Each row was made from one path, in order. Every step used is in the known rows, and no mark comes twice. Write each row's path.
Known rows
F -> P -> H -> M: 6.2; 10.6; -5.4; -36.9; 3.7; 3.7; 34.3; -45.5; 7.7; 14.0; 36.6; 12.1; 5.0; 19.6; 13.4; -18.6; -25.7; -5.4; -19.8; -24.4
C -> Y -> M -> F: 11.0; -8.5; -6.5; 20.6; 9.9; 3.1; -7.0; -25.0; -15.8; -17.0; -39.0; 21.8; -29.0; -18.9; 12.0; 12.4; -13.8; -3.6; -10.4; 13.4
C -> F: 22.9; -28.2; -22.1; 9.1; 4.7; -43.8; -2.1; 6.8; 8.6; 16.9; 0.0; -1.8; 16.8; -18.4; 38.4; -18.1; 0.5; -25.2; 3.4; 33.4
P -> F: 11.3; -10.3; -29.8; -14.7; 6.7; -24.6; -6.3; -9.8; -19.0; -5.2; 26.5; 31.4; -12.2; -31.1; 15.5; -24.0; 7.5; -2.7; -3.9; 10.4
C -> F -> P -> Y -> M: -3.4; 26.1; -19.0; 9.6; -1.4; -4.5; -3.4; 1.3; -1.4; -2.7; -17.0; -17.3; -19.0; -20.2; 19.3; 10.2; -11.1; -11.9; -3.2; 1.9
P -> H -> C -> F: -10.7; -42.3; -4.3; -21.7; 4.2; -15.9; 20.1; 1.9; 10.0; 14.2; -1.9; -1.1; 23.8; 11.7; 15.9; -14.7; 13.5; 1.4; -5.7; 18.7
L -> J -> F -> P -> H -> C: -30.4; -11.3; 29.3; -2.5; -7.9; 6.9; 4.5; 32.1; 9.5; 18.7; 22.2; -56.3; 25.6; 21.2; -61.7; -11.7; 28.7; 12.6; 28.3; -12.5
F -> P: 12.1; 3.1; -5.4; 1.7; -8.3; -42.7; 1.7; -17.6; -6.7; 19.7; 37.8; 4.9; 21.3; 4.3; 21.2; 5.5; 4.6; -11.1; 0.6; 3.4
Y -> M -> F: -9.7; -6.8; 2.3; 0.0; 5.3; -0.4; -9.9; -25.7; -9.4; -5.0; -2.9; 35.0; -16.4; -17.0; 24.4; 14.8; -8.2; -3.4; -17.9; 14.3
L -> J: -0.5; -12.4; -9.0; -11.0; 2.3; -22.5; -4.2; 0.2; -10.5; 16.2; 31.3; 3.7; 34.5; -7.0; -18.8; -13.8; 31.7; -0.8; 1.4; 20.0
P -> H: 3.1; -22.4; -6.1; -47.2; 10.6; -21.7; 31.9; -42.4; -19.9; 9.0; 26.8; 13.5; -1.8; -2.8; 33.3; -12.0; 0.2; 1.5; -11.6; 4.9
L -> J -> F -> P -> H -> M: -0.6; 11.7; 15.7; -12.3; 1.7; 24.8; 14.0; 8.7; 19.6; 13.8; 24.0; -49.6; 0.2; 7.4; -46.3; -40.6; -18.9; -7.3; 18.5; -26.3
F -> P -> Y -> M: -10.2; 39.0; -13.7; -18.7; -5.4; -1.7; 4.9; -24.4; -20.7; -6.8; 8.9; 12.5; -12.5; -9.5; 10.9; 22.3; -4.0; 5.9; -15.5; -9.2
L -> J -> F -> P: 5.5; 5.1; 12.9; 25.5; -7.6; -19.6; -18.8; 36.6; 5.4; 18.8; 24.8; -55.8; 17.8; -8.9; -40.7; -16.5; 15.4; -14.5; 37.8; 1.5
L -> J -> F -> P -> H: -10.4; -4.4; 23.6; -3.6; 2.2; -0.7; 6.6; 14.3; -3.8; 18.8; 27.6; -71.9; -9.2; -3.8; -37.4; -22.3; 9.1; -4.5; 35.2; -10.6
M -> F: 17.2; -22.4; 8.5; 2.4; -2.8; -16.3; -15.0; -9.0; -7.7; 11.7; 0.1; 33.9; 5.9; -16.8; 32.8; -1.8; 7.4; 1.4; -3.0; 15.8
M -> H -> C -> F -> P -> Y: 10.7; -1.6; 1.5; 15.6; -4.4; 16.2; -16.9; 47.4; 20.8; -3.4; -18.8; -1.2; 13.6; 10.1; 2.5; -1.1; 10.1; 0.1; 8.1; 1.3
L -> J -> F -> P -> Y: 10.8; 24.5; 12.0; 9.7; -12.9; 4.9; -21.7; 44.7; -5.3; 9.6; -3.7; -47.8; 3.0; -20.3; -39.1; -16.6; 19.8; 7.4; 38.2; -10.1
J -> F -> P -> H: 6.3; -6.1; 13.3; -7.7; -0.9; -20.6; 16.6; -5.5; -1.5; 11.9; 19.4; -45.0; -20.8; -2.7; 10.8; -15.7; -16.1; -12.2; 24.4; -14.2
P -> Y: 24.9; 7.2; -19.3; -32.6; -5.7; -16.0; 2.6; -12.7; -20.3; -1.7; -4.4; 39.4; 8.4; -20.8; 31.2; -6.4; 13.9; 15.7; -8.8; 6.2

Which path is each row?
-2.6; 13.2; -1.6; -15.2; -1.4; 25.9; -12.9; -18.1; -20.4; -13.6; -30.2; 43.1; -30.3; -29.8; 23.9; 13.0; -2.6; 19.4; -20.3; 3.0 => P -> Y -> M -> F
-10.5; -2.0; -13.9; -2.7; 13.5; 32.6; -5.5; 27.7; 17.4; -30.3; -34.9; 22.2; -7.1; -2.6; 2.8; 4.7; -4.9; 0.4; -16.0; 13.3 => P -> Y -> M -> H -> C -> F
-3.2; -15.1; 28.2; -8.8; -1.9; 1.6; 4.6; -29.8; -16.1; 23.0; 16.3; -5.2; -20.9; -0.9; 24.2; 0.1; -0.6; 5.8; 1.8; -11.4 => M -> F -> P -> H
-30.1; 4.3; -2.2; -10.3; 5.4; 6.0; 31.7; -38.6; -13.2; -10.6; -1.9; -10.5; -4.5; 31.2; -22.2; 23.3; -1.3; 14.0; -15.6; -12.1 => F -> P -> H -> C -> Y -> M
28.1; 30.7; 6.8; -5.6; -17.6; 35.1; -16.5; -3.4; 7.1; 8.7; -17.6; 42.7; -4.1; -7.3; 15.5; -12.4; -14.4; 17.5; -12.1; -25.3 => H -> M -> F -> P -> Y
-11.1; -11.5; 22.3; 16.0; -3.8; 11.4; 6.5; 30.8; -0.1; 5.6; -13.2; -67.7; 11.0; 21.3; -71.7; -14.5; 24.3; 14.5; 36.2; -11.8 => L -> J -> F -> P -> H -> C -> Y
24.5; -25.4; -11.4; 9.0; 12.0; 0.3; 1.3; 10.0; 5.6; -20.9; -17.4; 33.5; 21.5; 19.4; -6.2; -0.5; 6.1; 2.7; -3.8; 13.2 => M -> H -> C -> Y
-24.0; -11.5; 9.5; -27.8; -8.7; -14.3; 23.6; -23.1; -4.2; 19.6; 35.8; 5.5; 29.3; 34.2; -0.4; 8.8; 18.8; 16.9; -9.4; -10.7 => F -> P -> H -> C
-3.1; 35.5; -4.1; -11.3; 9.1; 27.1; 0.1; -13.3; -11.9; -25.3; 7.4; 13.2; -32.9; -5.4; 10.6; 16.6; -18.5; -3.8; -12.2; -13.6 => F -> P -> Y -> M -> H
5.5; -12.7; 12.9; 12.9; -1.8; -8.7; 17.0; 11.9; 3.5; 0.3; -21.3; -43.0; -0.5; 19.5; -24.1; -6.3; -2.1; 6.9; 26.8; -15.2 => J -> F -> P -> H -> C -> Y
-8.7; -13.7; 0.4; 20.2; -1.1; 11.8; -12.0; -7.2; -3.7; -17.3; -42.6; 37.7; 3.9; 7.0; -12.3; 23.0; 5.7; 16.8; -17.6; 13.0 => H -> C -> Y -> M -> F
3.6; 1.9; -7.1; 9.5; -19.6; -10.8; -13.0; 35.2; 12.1; 15.6; -16.5; -0.8; 34.5; 5.6; 3.7; -0.3; 25.3; 8.8; 5.7; 3.6 => H -> C -> F -> P -> Y
-25.4; 19.4; -13.0; 7.3; -10.3; 2.6; -6.7; 21.1; 9.2; 1.2; -20.7; -2.5; 15.1; 4.2; -5.1; 19.8; 8.6; 5.3; -11.2; 4.3 => H -> C -> F -> P -> Y -> M
-3.2; -17.4; -3.8; 26.1; -14.4; -37.3; -9.2; 26.3; 22.8; 26.9; 8.9; -12.8; 49.3; 19.8; 2.8; 4.0; 18.7; -11.8; 4.3; 16.3 => H -> C -> F -> P
8.8; 33.1; 5.0; 9.3; 8.4; 30.2; -8.5; 22.0; 4.8; -31.6; -12.3; -21.2; -52.0; -17.1; 0.7; 3.6; -35.1; -11.7; 16.8; -19.2 => J -> F -> P -> Y -> M -> H
19.2; -3.4; -22.1; 6.8; 29.3; 8.0; 9.9; -23.3; -9.8; -40.6; -15.3; 15.8; -30.3; -8.1; 7.4; 7.0; -28.5; -18.0; -12.6; 11.9 => C -> Y -> M -> H
-22.3; -8.2; -7.0; -11.5; 13.5; 11.2; 5.6; -4.5; 13.7; -26.4; 17.8; 44.9; 13.3; 19.7; -3.2; 18.9; -3.8; -1.9; -25.9; 13.7 => Y -> M -> H -> C
28.8; -6.0; -2.3; -5.5; -3.2; 10.0; -9.3; -14.4; 16.7; 6.9; -5.8; 57.2; 10.1; -5.6; 23.2; -22.1; -18.8; -0.7; -21.0; 2.5 => H -> M -> F
-10.2; 26.1; 11.5; 9.8; -3.2; 37.6; -12.5; 38.9; 16.1; -31.0; -16.9; -5.8; -18.0; 6.4; -24.4; 13.6; -13.7; 6.3; 9.2; -18.9 => J -> F -> P -> Y -> M -> H -> C
-14.0; 9.9; 12.7; 17.8; -3.4; -2.2; -13.4; -22.4; -6.1; 7.3; 12.2; 7.9; -17.4; -4.5; 15.4; 24.5; -8.4; -6.6; -11.6; -1.1 => Y -> M -> F -> P
5.5; 9.8; 4.1; 39.1; 0.6; 1.8; -12.7; -24.8; -13.8; -8.1; -25.8; -3.2; -30.3; -7.8; 1.6; 23.5; -13.9; -5.8; -2.5; -3.3 => C -> Y -> M -> F -> P
-21.5; -6.4; -2.2; 28.6; 8.9; 5.0; -6.1; 23.2; 32.4; -9.4; 6.6; -12.6; 8.8; 20.2; -5.0; 17.2; -9.8; -24.8; -6.2; 11.0 => Y -> M -> H -> C -> F -> P
